Each row comes from the steps of one path. Every step used is in the known rows, and no mark comes twice. Write the path behind each row, first mark first.
In the rows, zero is written as 128.
Known rows
T-Q-V: [172 118 119 146  79 139 124 130 161 121 120 129  51 119  99 121 151 136
 158 148 151 149   4  95 130  93 141 160 104 124 136]
Z-E-Y-K-T-Q-V: [141 119 124 149 113 133 143 130  68 126 127 105 166 117 137  99 154 108
 138 152 140 126  84 109 130 100 121 182  90 123 131]
Q-Y-E: [149 113 173 127 123 130 145 127 125 127 122 112  68 129 110 122 128 139
 119 127 128 132 110 130 127 123 136 172 124 156 118]
K-T: [131 145 184 124 114 131 130 123 166 165 125 131 124 127 125 132 114 130
 130 115 127 142 167 131 126  85 138  73 118 131 128]
E-Z-K-T-L-Y: [115 136  37 116 143 119 119 129 124 120 134 133 191 137 126 119 129 129
 105 113 130 119 179 140 129 159 126 129 142 105 130]
K-Z-E-Y-W: [ 98 112 120 134 125 133 136 123  68 147 170 109 138 124 142 124 131 132
 147 131 152 111 151 143 132 134 106 155 145 122 131]
T-W: [137 122 181 146 103 128 126 118 138 167 113 117  36 134 119 156 109 131
 137 135 134 143 150 113 127 121 112  90 143 120 133]
V-Q-Y-W-T-E-Z-K: [128 110 132 140  98 133 117 111 144  89 120 119 108 130 119  97 150 140
  95 158 139 111 149 109 142 160 134 203 104 127 120]
L-T-K-Z-E: [103 136  91 119 173 122 126 140 116 144 128 148 194 126 141 145 124 109
 125 105 111 126 137 141 132 145 116  83 143 122 134]
K-T-W: [129 139 210 142 115 127 119 118 166 186 113 123 100 140 132 151 115 121
 129 130 128 147 197 114 128 100 125  65 122 119 130]
Z-K: [133 136  86 125 121 135 134 125 135 129 136 127 131 126 107 116 122 124
 133 123 121 119 137 167 125 120 119 107 147 123 134]
Y-W-T-K-Z: [121 134 146 127 124 134 114 121 168 112 146 155 111 132 148 157 116 118
 134 124 116 125 174 158 124 137 123  61 133 121 136]
W-T: [130 141 160 122 117 125 129 126 155 127 117 142 113 119 125 118 114 124
 110  91 109 127 160 123 120  81 141  66 134 127 127]
E-T-L: [136 133 130 124 132 123 126 129 121 146  94 132 159 134 127 150 101 128
 130 117 120 151 142 114 119 106 135 133 153 114 128]
Q-Y: [134 113 184 132 116 131 138 123 141 139 116 124  50 128  92 105 136 158
 118 127 129 138 105 124 126 132 136 143 130 156 124]
Q-T-E-Y: [120 117 155 118 125 129 136 127 100 117 108 105  77 121 121 126 142 125
 117 122 135 111 138  88 131 116 141 149 131 146 120]
T-K-Z-E-Y-Q: [106 123  93 129 158 139 129 131  86 121 155 120 135 131 143 135 126 139
 148 134 137 125  39 152 131 194 100 156 142 129 131]
L-Y: [143 125 123 123 122 115 131 131 121 144 134 130  85 133 107 115 128 166
 121 130 124 139 113 118 117 147 133  89 138 143 131]
Z-K-T: [126 148 112 125 131 133 128 124 157 146 134 130 177 134 120 115 127 116
 127 123 116 123 179 163 125 106 127  84 130 120 131]
E-Y-Q: [122 113 167 132  93 136 139 121 113 118 146  97  36 115 116 119 126 148
 139 133 154 138 119 108 123 137 123 152 130 152 126]
K-Z-E-Y: [ 96 116 108 131 139 130 140 129  59 153 161 108 148 124 135 112 130 141
 142 117 147 111 118 138 133 133 108 162 150 123 128]
V-Q-T-L-Y-K-Z-E: [134 126  78 127 118 103 123 137 127 102  80 129 201 134 131 117 145 139
 117 170 127 129 156  93 137 157 154 199 126 131 121]
K-T-E-Y-Q-V: [132 127 181 143 114 138 122 122 125 131 142  95  89 123 134 127 149 119
 136 130 155 129  73  92 133  96 133 138  88 131 127]
L-Y-E-T: [150 123 130 117 146 113 137 137  94 138 137 118 151 138 137 129 118 140
 117 130 117 133 132 114 113 127 133 128 132 138 119]
Y-Q-T-K-Z-E: [109 126 135 116 125 126 132 133 151  93 132 121 142 118 138 143 142 107
 142 140 147 128  97 120 128 147 135 164 139 141 119]
Z-K-T-Q: [136 142  99 127 128 135 121 125 169 148 125 136 170 136 110 114 138 117
 133 138 122 135 144 151 130 119 130 117 124 118 133]
W-T-E-Y: [123 128 151 129 136 131 125 122  96 123 123 117  88 123 130 115 128 125
 103  93 118 112 116 103 129 106 129 105 124 126 127]
W-T-K-Z-E-Y: [103 135 108 127 169 129 123 132  99 122 134 139 171 134 152 115 124 131
 113  99 103 112 112 140 125 156 115  97 142 121 129]

Which path is each row?
[122 131  93 130 142 125 142 139  98 125 149 140 169 114 135 132 123 112
 152 127 129 117 116 170 135 112 114 149 125 122 131]	Y-K-Z-E
[108 124  82 129 169 139 130 131  73 135 147 126 144 135 142 130 120 147
 143 126 125 120  50 160 132 191  96 137 146 126 134]	T-K-Z-E-Y
[121 113 167 121 112 130 133 121 109 111 115 106  68 121 127 138 143 116
 122 135 139 111 172  94 131 118 138 144 126 143 123]	Q-T-E-Y-W
[135 114 143 134 136 128 145 130  79 142 111 122 199 123 126 104 142 106
 126 150 130 135  86 112 128 109 123 215 115 123 120]	Z-E-T-Q-Y-K
[146 140  96 139 116 136 118 128 173 134 128 132 169 135 113 108 153 113
 140 143 129 131 107 138 129 102 135 120 109 115 135]	Z-K-T-Q-V
[163 140 135 141 109 130 126 139 175 121 118 149 131 120 122 130 142 109
 151 148 127 146  92 131 132  82 142 127  77 128 134]	Y-K-T-Q-V
[127 141  72 126 159  99 117 140 110 117 102 149 211 137 140 125 133 118
 106 109 100 129 155 124 122 135 142 104 143 112 132]	W-T-L-Y-K-Z-E
[157 123 139 120 127 132 139 131 116 136 123 118 141 126 137 148 108 110
 140 132 129 141 105 117 125  89 131 185 123 125 118]	Y-E-T-Q
[ 97 124 117 125 152 127 137 132  81 161 156 121 207 125 144 122 122 122
 141 113 140 115 121 138 129 104 113 160 151 111 123]	K-Z-E-T
[113 128  50 117 120 136 134 125 116 107 154 128 132 117 119 115 117 126
 119 106 141 105 147 154 131 135 114 144 145 110 129]	E-Z-K
[152 123 161 143  65 135 132 128 172  88 148 109  46 107 117 134 143 119
 160 138 167 141  36 101 122  81 141 146 106 136 128]	Y-Q-V
[129 116 162 141 111 131 113 118 174 106 117 139  99 138 125 110 139 163
 113 164 126 131 132 121 137 181 136 165 111 143 123]	V-Q-Y-W-T-K-Z
[140 140  97 116 140 111 118 131 131 140 109 128 171 143 140 149 118 128
 113 119 125 144 176 115 127 137 144 115 128 118 128]	K-T-L-Y-E-Z
[113 129 145 113 124 127 126 135 181  92 133 131 103 120 130 150 136 120
 145 137 143 134 104 121 127 152 140 143 139 148 120]	Y-Q-T-K-Z
[121 132 118 133 133 140 121 115 119 137 147 111 149 136 130 124 139 109
 127 137 130 111 179 154 132 128 115 110 118 117 134]	Z-K-T-E-Y-W
[132 134 144 122 155 138 129 131 123 140 120 141 150 134 137 140 100 135
 132 121 109 138  85 137 118 138 116 109 136 125 126]	E-T-K
[119 136 143 121 133 136 124 120 123 145 139 121 118 123 133 139 122 117
 119 104 145 121 119 119 140 102 127 125 109 113 126]	K-T-E-Z
[124 130 132 120 139 122 128 130 121 145 116 129 114 115 119 148 127 102
 116  99 125 127 138 105 135  92 132  90 127 125 132]	L-T-E
[139 130 115 123 145 111 122 133 110 149  97 133 171 143 126 138 113 143
 119 125 115 152 139 102 114 135 139 123 152 121 128]	E-T-L-Y
[127 135 102 128 138 125 134 141 137 123 150 152 119 117 125 139 116 128
 155 122 126 125 122 173 134 116 121 122 124 131 133]	Y-K-Z
[121 117 180 134  95 134 130 115 117 122 141 118  65 123 134 123 122 135
 121 125 128 124 220 120 119 119 125  91 128 138 132]	E-Y-W-T
[126 122  92 123 131 117 114 123 115 104 154 133 131 135 133 122 145 125
 101 129 125 107 178 125 122 157 127  97 128 116 131]	L-Y-W-T-E-Z-K
[144 117 178 141  97 134 118 114 173 103 102 135  83 136 119 109 136 159
 108 168 122 137 132 112 133 170 139 157 104 146 123]	V-Q-Y-W-T-K
[115 128 120 140 153 120 135 139  91 144 140 135 190 126 149 142 121 100
 147 135 126 119 147 150 132 114 106 153 128 110 127]	Y-K-Z-E-T-W
[112 134 118 110 154 127 125 140 158 116 116 148 133 133 132 143 128 134
 132 122 115 122 129 135 129 155 137 108 148 143 124]	Q-T-K-Z
[146 140 131 125 141 109 129 139 138 138 129 146 144 133 123 118 132 142
 121 139 109 140 152 135 120 136 137  80 107 143 130]	L-Y-K-T
[139 133 149 129  90 125 116 115 168 112 109 143 101 128 134 163 114 108
 126 125 120 140 218 130 121 102 141  72 137 115 138]	Y-W-T-L
[121 135  92 123 163 138 120 134 136 134 145 149 106 136 129 148 110 154
 150 119 120 130  50 169 132 182 109  99 148 129 136]	T-K-Z
[115 145 116 122 164 129 115 134 153 121 131 160 143 134 141 132 116 134
 119  93  99 123 106 151 125 145 125  66 142 122 131]	W-T-K-Z
[130 135 137 111 135 130 132 135 158 109  97 142 112 128 125 142 123 128
 125 127 110 129 128 125 124 142 141  99 139 146 125]	Q-T-K
[143 111 108 132 105 131 134 121 129  97 119 108 120 129 115  96 133 152
 105 156 138 117 123 118 140 158 133 234 112 140 114]	V-Q-Y-E-Z-K
